Each row was made from one small tree. The marks that hang from a mark follow it in brackets, in the order of their numbers. Every link used is in the known rows. Write each row's tree.
Known rows:
K_860[K_258[K_769]]: -10.8; -13.8; 11.5; -15.2; 31.4; 2.1; 7.8; 44.5; -2.1; 9.7; -1.9; 9.8; 0.8; 26.9; -8.4; 23.5; -11.6; -34.0; 3.9; 8.8; 0.3
K_769[K_258 K_898[K_599 K_860]]: -10.3; 7.1; -9.4; -4.7; -24.3; -9.2; 8.5; -24.9; 7.4; 48.6; -4.6; -8.4; 1.8; -32.3; -5.6; -32.6; -1.8; 53.3; -4.2; 4.1; 9.0
K_898[K_599 K_860]: -5.8; 7.8; -3.3; -3.7; -1.6; -15.3; 14.2; 8.4; 21.3; 3.6; -1.1; -9.9; 1.1; -31.2; -7.7; -38.2; -16.8; 28.8; -19.8; 10.9; 6.3
K_745[K_286[K_769[K_258[K_860]]]]: 2.1; 0.6; 20.2; 23.5; 10.5; 18.7; -18.1; 17.3; 8.7; -46.4; 0.7; 21.9; 20.3; 14.3; 7.4; 37.0; 1.0; -9.1; -31.9; 33.3; -31.9
K_769[K_898[K_599[K_54]]]: 1.9; 19.2; -5.6; 0.9; -20.7; -5.4; -1.8; 14.9; -2.2; -14.0; 8.1; -14.6; -7.1; -20.5; 15.7; -10.2; 11.2; -39.3; -6.1; -21.9; 8.8
K_769[K_898]: -15.7; 12.0; 0.2; -8.5; -3.1; 5.6; 4.1; 10.7; -17.2; -53.8; -4.9; -4.7; 2.7; -25.2; -6.4; 21.2; 5.6; -49.2; -13.8; -20.9; 0.9
K_769[K_258[K_860] K_898[K_599]]: 1.8; 7.0; -10.4; 8.4; -21.7; -7.4; 8.7; 8.3; -7.0; 41.1; 11.1; 10.0; 5.0; -5.6; -7.7; 2.2; 16.8; -7.0; -4.0; 5.6; 0.5
K_286[K_769[K_258] K_860]: -8.2; 8.5; 14.2; 18.7; 12.4; -2.8; -0.8; -11.7; 11.0; -27.8; 4.7; 12.7; -7.2; -5.6; 7.7; 24.0; 7.0; 47.4; 11.6; 28.9; -15.4
K_599[K_54]: 8.8; 17.0; 25.9; -8.5; 25.6; 2.4; 0.0; 44.7; 1.7; -55.9; -7.5; -5.0; -8.4; -22.7; 28.3; 24.0; -5.6; -38.0; -9.4; 9.1; -0.4
K_258[K_769[K_898] K_860]: -0.8; 6.5; -2.0; -2.5; 16.3; 8.1; 6.1; 20.7; -26.1; -54.6; -6.1; 7.8; 3.5; 52.0; -10.2; 39.0; 5.3; -61.8; -10.7; -9.5; -6.6
K_745[K_286[K_860]]: -11.7; 15.1; 16.7; -17.7; 11.2; 19.2; -10.0; -14.3; 0.4; -56.4; 15.9; -8.2; 20.3; -12.8; 18.9; 28.4; -4.4; 17.5; -54.5; 4.1; -24.2
K_898[K_860[K_258[K_769]]]: -8.0; -19.3; 11.0; -19.9; 32.5; 0.8; 11.4; 11.8; 2.1; 14.7; -20.1; 3.5; -1.2; 11.9; -8.6; -1.5; -26.0; 16.1; 2.0; 13.5; 4.3
K_860[K_258[K_769[K_898]]]: -12.9; -14.4; -1.2; -15.5; 13.3; 7.0; 4.1; 20.9; -16.7; 10.2; -3.8; 5.3; -0.1; 27.1; -11.3; 22.2; -1.2; -45.5; 8.4; -15.5; 2.9
K_286[K_769 K_860[K_258]]: -7.7; -15.8; 7.2; 17.3; 14.5; -2.1; 1.4; -3.4; 1.0; -13.1; 3.2; 17.0; -8.1; -3.7; -3.2; 19.7; 7.0; 10.5; 20.3; 10.3; -9.4
K_258[K_769]: -12.1; 13.5; 11.9; -12.4; 30.5; 2.0; 8.1; 41.3; 3.5; -57.9; -1.0; -1.7; 1.4; 31.7; -3.7; 28.3; -13.0; -36.7; -15.3; 8.3; -5.2
K_898[K_599[K_54 K_827] K_860[K_258]]: 54.5; -18.9; 5.2; -5.5; 16.3; -11.8; -1.1; 8.6; 18.0; 59.6; -6.2; -9.1; -15.4; -28.6; 13.5; -41.7; -13.6; 23.0; 49.0; 11.7; 25.7
K_258[K_769[K_898[K_599[K_54]]] K_860]: 14.7; 12.8; -5.1; 6.5; 0.0; -2.4; -1.4; 24.5; -12.7; -18.2; 5.1; -0.7; -4.6; 55.9; 10.3; 10.4; 9.2; -53.0; -4.2; -11.0; -0.5
K_860[K_258[K_769[K_898[K_599]]]]: -13.0; -12.4; -12.6; -8.1; -6.2; -3.7; 4.7; 21.1; -5.4; 42.9; 10.2; 1.7; 0.1; 29.5; -13.7; -2.6; 1.7; -35.4; 7.8; -15.6; 6.8
K_745[K_286]: -10.8; 11.8; 18.2; -13.5; 12.7; 19.9; -11.7; 22.4; 4.9; -65.1; 6.8; -3.8; 23.5; -15.6; 10.2; 27.4; -9.9; -29.3; -57.1; 7.3; -19.7

Write each row's tree:
-9.4; -1.5; 2.5; 18.8; -4.9; 2.8; -4.2; -22.4; 3.6; -24.5; -23.5; 9.0; -4.9; -15.9; -7.2; 0.0; 1.9; 25.8; 12.0; 8.7; -4.4
K_286[K_769[K_258 K_898[K_860]]]
-5.6; -17.2; -5.2; -8.7; 7.0; -14.2; 13.1; 11.6; 17.9; 60.5; -1.9; -1.4; -0.8; 15.1; -13.6; -36.8; -19.8; 30.7; 1.7; 12.7; 8.5
K_898[K_599 K_860[K_258[K_769]]]
-0.1; 8.0; -15.6; 6.1; -3.5; -5.3; 7.9; 20.5; -13.7; -18.1; 8.7; 3.5; 3.6; 55.5; -13.4; 11.1; 9.1; -51.5; -10.3; -11.0; -2.2
K_258[K_769[K_898[K_599]] K_860]
-10.2; -13.2; -17.3; -7.8; -22.3; -8.2; 7.9; -15.1; -2.5; 51.0; -6.0; -5.1; 0.2; -31.0; -16.0; -37.1; -1.9; 10.3; 1.8; -16.9; 13.7
K_769[K_898[K_599 K_860[K_258]]]
-7.6; -12.7; 13.9; 9.1; 7.0; 17.2; -19.7; -15.2; 3.7; -26.7; 10.7; 11.0; 12.9; 4.1; 11.0; 25.2; 2.0; 12.9; -21.0; 8.8; -27.7
K_745[K_286[K_769 K_860[K_258]]]
21.3; 5.2; -13.9; -7.0; 1.8; -4.3; 0.1; -16.4; 3.8; -12.0; -2.0; -19.0; -5.4; 26.7; -11.9; -24.2; -7.9; -0.7; 21.4; -15.5; 16.9
K_258[K_769[K_898[K_599[K_827] K_860]]]
-10.6; 11.3; -8.8; 27.9; -29.9; -10.4; -3.2; -37.2; 8.0; 9.4; 18.2; 5.4; -8.2; -1.4; 0.9; -6.4; 23.4; 45.9; 15.2; 2.2; -6.6
K_286[K_769[K_258 K_898[K_599]] K_860]
51.8; 6.8; 6.6; -2.0; 15.2; -11.9; -1.0; 6.1; 23.1; -0.9; -4.6; -18.9; -14.5; -28.4; 18.9; -38.1; -15.1; 21.7; 30.1; 10.7; 23.3
K_898[K_599[K_54 K_827] K_860]
-14.7; 15.4; -13.7; -3.4; -10.6; -4.5; 3.1; 15.4; -0.5; -19.7; 11.9; -10.8; 1.0; 34.9; -9.4; -1.9; 2.7; -37.8; -11.8; -19.3; 2.9
K_258[K_769[K_898[K_599]]]
-12.6; 9.2; -12.9; -7.7; -8.8; -4.9; 6.1; -10.0; 3.6; -10.6; -4.2; -15.6; -1.1; 27.3; -10.1; -23.0; -9.2; 3.5; -11.5; -15.9; 7.1
K_258[K_769[K_898[K_599 K_860]]]
-11.1; -14.1; 2.9; 9.2; -11.3; 22.6; -25.2; -38.7; -11.2; -25.6; 9.9; 6.1; 12.3; 2.9; 8.5; 22.8; 12.1; 2.5; -17.2; -15.6; -23.5
K_745[K_286[K_769[K_898] K_860[K_258]]]
16.2; 10.5; -1.2; 9.7; -15.9; -5.9; 0.4; 12.4; -7.5; 41.7; 6.3; 5.5; -4.3; -3.6; 18.9; 2.2; 18.1; -8.9; 5.4; 7.4; 2.0
K_769[K_258[K_860] K_898[K_599[K_54]]]
28.1; -18.4; -18.7; -7.4; -11.2; -6.5; 2.9; -21.6; -2.5; 49.2; -3.6; -9.7; -4.5; -30.1; -16.4; -37.1; -2.1; 5.7; 37.1; -18.1; 24.4
K_769[K_898[K_599[K_827] K_860[K_258]]]
-1.4; 4.5; 3.7; -0.5; 2.4; 6.4; 7.0; 7.4; -21.2; 0.6; -5.6; 14.8; 5.3; -9.0; -3.5; 32.5; 13.2; -18.7; -3.5; 7.7; -4.6
K_769[K_258[K_860] K_898]
5.6; 10.6; 1.1; -4.0; -19.3; -7.2; -0.1; -21.1; 8.8; 49.1; -8.4; -12.3; -7.6; -30.8; 20.5; -33.5; -0.5; 50.7; 3.5; 3.5; 10.9
K_769[K_258 K_898[K_599[K_54] K_860]]
-8.3; -0.5; 10.1; 11.6; -10.3; 21.8; -24.1; -33.8; 7.3; -38.0; -12.7; 3.4; 16.0; -8.2; 6.9; 7.6; -2.7; 27.3; -28.7; 6.9; -21.7
K_745[K_286[K_769[K_258 K_898[K_860]]]]
-11.8; 4.2; 2.6; -15.0; -1.3; 4.9; 6.0; -25.0; -6.6; 9.1; -21.0; -4.0; 0.8; -36.0; -2.5; -0.6; -5.5; 40.6; -4.2; 3.5; 3.8
K_769[K_258 K_898[K_860]]
-7.5; 5.6; 21.8; 16.2; 6.6; 18.0; -21.4; 12.6; 18.1; -46.3; 3.2; 11.1; 17.6; 0.2; 11.7; 28.2; -3.0; 0.9; -31.4; 28.2; -28.7
K_745[K_286[K_769[K_258]]]
37.0; -23.0; -6.3; -5.5; 9.6; -14.3; 7.9; 4.9; 17.7; 60.5; -0.5; -4.3; -4.4; -30.0; -14.6; -41.3; -16.6; 25.5; 38.9; 12.4; 24.2
K_898[K_599[K_827] K_860[K_258]]
-12.8; -6.9; -11.0; -11.2; -6.3; -5.7; 5.9; -19.1; -9.4; 45.7; 20.5; -4.1; -3.6; 27.2; -3.9; -1.4; 7.5; 17.2; 8.8; -15.6; 3.6
K_286[K_860[K_258[K_769[K_898[K_599]]]]]
6.0; -10.5; -7.5; -7.0; -18.1; -6.1; 0.0; -11.0; -2.7; 51.4; -9.1; -9.4; -9.1; -28.2; 10.7; -36.8; -1.1; 8.9; 10.6; -17.8; 14.8
K_769[K_898[K_599[K_54] K_860[K_258]]]
10.0; -12.3; 5.3; -8.4; 13.6; -12.9; 3.2; 16.6; 19.0; 59.9; -6.5; -6.9; -11.5; 17.7; 15.6; -36.4; -19.5; 27.0; 9.9; 12.6; 11.2
K_898[K_599[K_54] K_860[K_258[K_769]]]
-12.5; 12.8; -8.7; 0.1; -26.9; -8.6; 5.6; 3.0; 3.6; 38.3; 12.2; -4.0; 3.9; -23.3; -4.8; -10.2; 10.8; 4.8; -4.0; -0.4; 5.0
K_769[K_258 K_898[K_599]]
-11.4; 5.0; 3.0; 23.2; -8.0; 2.7; -6.6; 2.2; 0.5; -35.1; -9.3; 12.6; -4.0; -8.2; -5.4; 21.3; 12.5; -15.7; 12.7; 5.3; -7.2
K_286[K_769[K_258 K_898]]
-15.0; 7.6; -1.3; -16.6; 12.5; 5.9; 4.9; -11.2; -8.9; -46.4; -18.9; -10.4; -1.5; 23.8; -7.4; 5.9; -13.4; -8.1; -11.7; -14.6; 2.1
K_258[K_769[K_898[K_860]]]
28.2; 1.8; -11.7; -4.8; -14.0; -7.5; 1.9; -31.4; 8.7; 47.9; -2.5; -11.5; -4.1; -32.2; -6.7; -33.7; 0.4; 47.1; 32.7; 3.1; 20.9
K_769[K_258 K_898[K_599[K_827] K_860]]
-10.4; -13.0; -15.6; 24.5; -27.1; -7.7; -2.6; -27.6; -2.4; 23.9; 16.3; 7.7; -9.1; -0.8; -9.1; -11.4; 22.5; 10.6; 23.3; -17.1; -2.0
K_286[K_769[K_898[K_599]] K_860[K_258]]
-15.6; -8.2; -0.8; -18.9; 12.6; 5.9; 5.3; -18.2; -20.9; 11.5; 5.5; 0.5; -3.2; 23.9; -0.3; 22.9; 5.7; 5.7; 8.4; -15.3; 0.0
K_286[K_860[K_258[K_769[K_898]]]]
6.8; -1.5; 13.6; 31.8; 18.5; -2.0; 2.2; 33.4; 7.1; -33.9; -8.4; 30.6; -0.4; 9.0; -4.9; 31.9; 5.6; -13.3; 8.2; 38.7; -16.0
K_286[K_769[K_258[K_860]]]
-12.9; -15.5; -4.1; 16.8; -5.8; 3.2; -4.5; -28.9; -15.3; -13.4; 1.8; 13.5; -9.3; -4.3; -6.0; 17.4; 19.8; -1.0; 24.5; -17.0; -6.6
K_286[K_769[K_898] K_860[K_258]]
3.5; 11.0; -4.1; -4.6; -18.0; -6.2; 0.8; -13.8; 1.8; -3.9; -8.2; -18.0; -8.2; -29.2; 13.2; -32.7; -1.3; 8.1; -6.3; -17.9; 11.0
K_769[K_898[K_599[K_54] K_860]]
-11.6; -7.7; 16.2; -21.3; 11.6; 19.0; -9.3; -11.0; -4.5; -2.3; 14.6; 0.4; 19.2; -14.3; 15.3; 26.6; -3.9; 18.6; -37.0; 4.3; -21.4
K_745[K_286[K_860[K_258]]]
35.6; 5.0; -15.4; 6.9; 5.6; -2.9; 1.7; 15.6; -13.8; -18.1; 10.6; 0.9; -0.8; 55.2; -13.3; 10.6; 8.6; -55.0; 23.1; -11.1; 8.0
K_258[K_769[K_898[K_599[K_827]]] K_860]
